Each row was made from one small tree. The marks that hang from a mark follow it in brackets, in alphabetical order. Every link used is in the known rows. Write each row's tree.
Known rows
tama(rede): -0.55 +0.06 +0.81 +4.17 +2.62 +0.68 -0.26 +0.00 -0.71 -0.79 -1.04 +1.43 -1.53 -0.50 -1.14 +0.33 +0.58 +0.49 +0.90 +0.19
tama(pota): +0.05 +0.33 -0.66 -0.24 -1.04 +0.93 -1.81 +0.28 +0.13 -1.96 +0.64 +1.60 -0.81 +0.04 +1.20 +0.69 -1.16 -0.42 +0.40 +1.25
pamar(ladupen tama): -0.77 +1.37 -0.98 +0.23 +3.50 -2.71 -0.07 +0.20 +1.00 +0.07 -2.81 +1.74 -0.56 +3.12 -0.18 +0.77 -0.66 +1.29 -0.95 +1.47
piru(firat(pamar) kufovuz nolek): +1.77 -0.40 -2.74 -4.84 +3.66 -2.44 +0.18 -2.45 -3.31 +2.42 -0.24 -0.94 -2.87 +0.56 -4.64 +0.46 +0.38 +0.28 +0.59 +0.15
ladupen(pamar(tama)): -1.38 +1.22 -1.22 -0.89 +4.25 -1.95 -0.65 +1.37 +1.48 +0.35 -3.08 +1.54 -0.44 +0.65 +0.48 +0.34 +1.02 +0.05 -0.78 +2.53
pota(kufovuz zovem): +0.48 +1.20 +0.43 +1.30 -0.60 +1.61 +0.44 -4.44 -0.30 +1.54 +0.82 -0.61 -0.35 -3.69 +3.08 -2.19 -2.31 -2.09 +2.51 -1.62
tama(pota(kufovuz zovem) rede): -0.10 +1.37 +0.49 +4.95 +1.22 +2.84 -1.70 -3.31 -0.79 -1.52 +0.32 +2.59 -2.62 -3.32 +2.55 -0.73 -2.45 -1.54 +3.36 +0.17
firat(pamar): +0.07 -0.02 -0.74 +0.13 +0.89 -1.22 -0.17 -0.99 -1.86 -1.29 -1.13 +0.80 -0.09 +1.47 -1.40 +0.69 +1.38 -0.21 -1.08 +1.12
pamar(ladupen tama(pota(kufovuz zovem) rede)): -0.84 +2.45 -0.59 +4.20 +4.45 -0.40 -1.43 -2.44 +0.41 -1.14 -2.60 +3.80 -2.68 +0.42 +1.86 +0.15 -2.57 +0.09 +1.70 +1.57
firat(pamar(tama)): -0.74 +0.79 -0.55 +0.34 +2.64 -2.24 -0.51 +0.56 -0.92 -1.37 -2.52 +1.70 -1.20 +2.88 -1.76 +0.16 +1.03 +0.17 -1.96 +2.36
firat(pamar(ladupen tama(rede))): -0.95 +1.12 -1.01 +3.02 +5.37 -2.98 -0.38 -0.80 -1.47 -1.74 -3.99 +3.11 -1.51 +3.65 -2.27 +1.50 +1.22 +1.19 -1.27 +2.46
tama(pota rede): -0.54 +0.42 +0.15 +3.91 +1.66 +1.58 -2.07 +0.25 -0.55 -2.72 -0.36 +3.04 -2.35 -0.41 +0.08 +0.98 -0.59 +0.13 +1.33 +1.45
ladupen(pamar(tama(pota rede))): -1.73 +1.46 -1.16 +1.61 +5.31 -0.92 -1.99 +1.52 +1.14 -1.39 -3.33 +3.53 -1.95 +0.38 +0.52 +0.98 +0.67 +0.13 +0.05 +3.47
nolek(piru(firat)): +0.37 -1.35 -0.97 -3.19 +1.00 +1.23 +1.04 -0.19 -2.34 +0.13 +0.05 +0.66 -1.87 +0.93 -1.49 +0.67 +0.73 -1.25 +1.55 +1.02
firat(pamar(ladupen tama(pota(kufovuz)))): -0.38 +1.40 -1.40 +0.51 +2.51 -2.76 -1.00 -1.80 -1.05 -2.08 -2.72 +2.43 -1.08 +3.62 +0.04 +1.23 -0.71 -0.10 -1.02 +2.64
firat(pamar(ladupen) piru(kufovuz(pota))): +3.45 +0.08 -3.44 -2.68 +2.59 -3.04 +1.05 -4.80 -1.18 +0.37 -1.40 -0.27 -2.44 -0.45 -2.13 -1.26 +0.25 +1.03 +0.04 +2.32
nolek(piru(firat kufovuz(pota))): +3.12 -0.19 -1.11 -5.06 +1.51 -0.73 +1.88 -2.21 -0.72 +0.91 +0.43 -1.04 -3.70 -1.32 -1.55 -1.52 +0.59 -1.29 +3.15 +1.48
pamar(ladupen tama(pota(zovem) rede)): -1.06 +2.28 -1.28 +3.74 +5.07 -0.50 -1.89 -0.99 +0.51 -1.61 -2.83 +4.87 -2.69 +0.88 +0.81 +0.73 -1.58 +0.86 +1.00 +2.20
piru(kufovuz nolek): +1.84 +0.55 -1.46 -3.58 +2.48 -1.64 +0.51 -1.04 +0.17 +3.69 +1.27 -2.12 -1.96 -1.10 -1.54 -0.19 -1.27 +0.30 +1.64 -2.17
piru(firat(pamar) kufovuz(pota(zovem)) nolek): +3.61 +0.67 -3.46 -4.21 +3.61 -2.10 +0.46 -5.46 -2.62 +2.75 +0.02 -0.88 -3.94 -3.73 -3.11 -1.73 +0.10 -0.95 +2.12 +0.02
firat(pamar(ladupen tama)): -0.57 +1.04 -1.52 +0.35 +3.65 -3.38 -0.24 -0.79 -1.05 -1.23 -3.33 +2.18 -0.54 +3.96 -1.58 +1.28 +0.86 +0.82 -1.83 +2.29

Which tree is each row?
-0.46 +0.00 -3.00 +1.90 +4.95 -1.15 -1.44 -1.11 -2.20 -2.25 -3.41 +4.31 -3.24 +2.87 -2.36 +1.04 -0.38 +1.52 -1.63 +4.05 => firat(pamar(ladupen tama(pota rede)) piru)
+3.24 +0.26 -1.94 -4.64 +2.32 -0.72 +1.63 -3.92 -1.96 +0.50 -0.05 -0.01 -3.92 -1.91 -1.69 -1.73 +1.12 -1.86 +3.18 +1.85 => nolek(piru(firat(pamar) kufovuz(pota(zovem))))
+3.27 -0.51 -2.98 -3.62 +1.88 -0.49 +0.87 -2.57 -0.11 +3.58 +1.19 -2.02 -3.44 -3.61 -1.61 -2.16 -1.70 +0.37 +1.18 -0.67 => firat(piru(kufovuz(pota) nolek))
-0.61 +2.22 -1.90 +0.39 +2.99 -1.05 -1.71 -0.97 +1.04 -0.98 -2.02 +3.72 -1.45 +1.28 +1.75 +0.49 -2.05 +0.46 +0.34 +2.01 => pamar(ladupen tama(pota(zovem)))
-0.99 +1.86 -0.19 +3.80 +4.17 -1.40 -1.28 -1.06 +0.48 -1.61 -2.85 +3.20 -2.44 +2.28 +0.89 +0.94 -2.15 +0.61 +0.78 +1.97 => pamar(ladupen tama(pota(kufovuz) rede))
-0.27 +0.62 +0.99 +4.50 +0.82 +1.67 -1.50 -1.56 -0.67 -2.13 -0.01 +1.77 -2.36 -1.00 +1.36 +0.28 -1.87 -0.87 +2.18 +0.71 => tama(pota(kufovuz) rede)
-0.61 -0.71 -2.70 -2.15 +4.04 -1.42 -0.68 -0.31 -3.80 +1.25 -1.82 +1.32 -2.35 +2.01 -4.25 +1.38 +0.40 -0.06 -1.55 +0.87 => piru(firat(pamar(tama)) nolek)
+3.48 +0.09 -3.05 -4.63 +3.26 -3.02 +0.64 -4.06 -2.55 +2.28 -0.23 -1.54 -3.71 -1.91 -4.07 -0.94 +0.53 -0.42 +1.17 +0.41 => piru(firat(pamar) kufovuz(pota) nolek)
+1.14 +0.26 -2.61 -4.72 +5.09 -3.24 -0.07 -1.23 -2.58 +2.36 -1.41 -0.24 -3.79 +1.66 -4.91 +0.05 +0.11 +0.59 -0.11 +1.16 => piru(firat(pamar(tama)) kufovuz nolek)
+1.75 -0.58 -0.88 -5.29 +1.86 -0.22 +1.50 -0.91 -1.34 +1.08 +0.44 -0.59 -3.04 +0.61 -2.00 -0.40 +0.49 -0.72 +2.67 +1.26 => nolek(piru(firat kufovuz))
+2.14 -0.62 -4.45 -3.65 +4.07 -2.42 +0.65 -3.62 -2.62 +2.50 -0.73 -0.26 -2.18 +0.89 -3.31 +0.78 -0.65 +1.37 -0.25 +0.13 => firat(pamar(ladupen) piru(kufovuz nolek))
-1.11 +2.07 -1.45 -0.38 +3.31 -0.54 -1.58 -0.74 +1.43 -0.11 -2.29 +2.25 -1.14 -1.19 +2.84 -0.34 -0.87 -1.31 +0.80 +2.44 => ladupen(pamar(tama(pota(kufovuz zovem))))
-1.63 +1.91 -1.48 +1.92 +5.56 -0.13 -2.09 +0.43 +1.06 -0.98 -3.14 +3.99 -2.11 -1.12 +1.30 +0.30 +0.30 -0.30 +0.79 +3.09 => ladupen(pamar(tama(pota(zovem) rede)))
-0.12 -0.27 -3.08 -0.66 +3.85 -2.08 -0.12 -1.25 -1.92 -0.52 -3.17 +2.33 -1.71 +3.17 -2.37 +0.39 +0.02 +1.48 -2.46 +3.14 => firat(pamar(ladupen tama) piru)
+0.90 +0.89 -1.40 -1.64 +5.88 -3.98 +0.10 -2.18 -1.93 -0.46 -3.36 +1.48 -3.53 +3.02 -4.40 -0.07 +1.24 +1.66 +0.19 +3.67 => piru(firat(pamar(ladupen tama(rede))) kufovuz)
-0.04 -0.58 -4.35 -1.38 +5.04 -1.97 -0.19 -1.38 -2.73 +1.52 -2.57 +1.91 -2.16 +2.57 -3.12 +1.29 -0.79 +1.21 -2.29 +1.18 => firat(pamar(ladupen tama) piru(nolek))
+3.33 -0.50 -3.70 -3.45 +2.70 -1.73 +0.71 -3.55 -1.91 +2.27 +0.10 -1.23 -3.53 -2.14 -3.03 -1.45 -0.35 +0.13 +0.09 +0.48 => firat(pamar piru(kufovuz(pota) nolek))
+1.18 +0.43 -2.96 -4.85 +4.56 -2.80 -1.02 -1.07 -2.46 +1.39 -1.07 +0.61 -4.20 +1.67 -4.31 +0.37 -0.48 +0.36 +0.11 +1.80 => piru(firat(pamar(tama(pota))) kufovuz nolek)
-1.45 +2.09 -0.93 +2.28 +5.01 -0.15 -1.74 -0.72 +1.02 -0.61 -2.92 +3.18 -2.12 -1.48 +2.11 -0.14 -0.50 -0.98 +1.37 +2.64 => ladupen(pamar(tama(pota(kufovuz zovem) rede)))
+3.60 +0.32 -3.85 -4.61 +4.13 -4.00 +0.86 -5.15 -2.61 +2.38 -0.90 -1.12 -3.17 -1.02 -3.95 -0.01 +0.41 +0.15 +1.29 +0.39 => piru(firat(pamar(ladupen)) kufovuz(pota) nolek)
+3.14 -0.18 -1.56 -4.96 +2.09 -1.50 +1.78 -2.84 -1.90 +0.10 -0.27 -0.52 -3.75 -0.34 -2.47 -1.11 +1.52 -1.40 +2.47 +2.21 => nolek(piru(firat(pamar) kufovuz(pota)))
+0.75 +0.70 -0.64 -1.61 +5.03 -3.08 -0.15 -1.06 -1.85 -0.57 -2.67 +1.04 -4.04 +2.17 -4.57 -0.97 +1.39 +1.11 +0.11 +3.70 => piru(firat(pamar(tama(rede))) kufovuz)
-1.11 +0.87 -0.02 +3.01 +4.35 -1.80 -0.66 +0.55 -1.37 -1.87 -3.14 +2.64 -2.20 +2.56 -2.47 +0.34 +1.40 +0.54 -1.39 +2.48 => firat(pamar(tama(rede)))
+1.95 -0.91 -2.74 -3.81 +2.18 -0.04 +0.50 -1.30 -0.71 +3.70 +1.18 -1.55 -2.77 -1.69 -2.06 -1.04 -1.83 +0.89 +0.69 -0.93 => firat(piru(kufovuz nolek))
-1.77 +1.27 -0.73 +1.78 +5.99 -1.47 -0.82 +1.41 +1.06 -0.15 -3.77 +2.47 -1.43 +0.34 -0.25 +0.51 +1.42 +0.36 -0.21 +2.64 => ladupen(pamar(tama(rede)))
+1.32 +0.11 -1.56 -5.20 +3.04 -1.22 +0.28 -0.37 -1.83 -0.79 -0.87 +1.33 -4.21 +2.52 -2.52 +0.05 +0.57 -0.84 +1.66 +3.41 => nolek(piru(firat(pamar(tama(pota))) kufovuz))
+1.07 +0.66 -1.03 -3.74 +3.67 -3.40 -0.03 -1.03 -1.48 -0.16 -2.15 +0.33 -3.22 +2.42 -3.99 -1.11 +1.10 +0.86 -0.32 +3.57 => piru(firat(pamar(tama)) kufovuz)
+3.38 -0.04 -3.29 -3.32 +2.11 +0.28 +0.75 -3.68 -0.17 +3.98 +1.40 -1.51 -3.62 -5.16 -0.84 -2.81 -2.08 -0.07 +1.93 -1.03 => firat(piru(kufovuz(pota(zovem)) nolek))
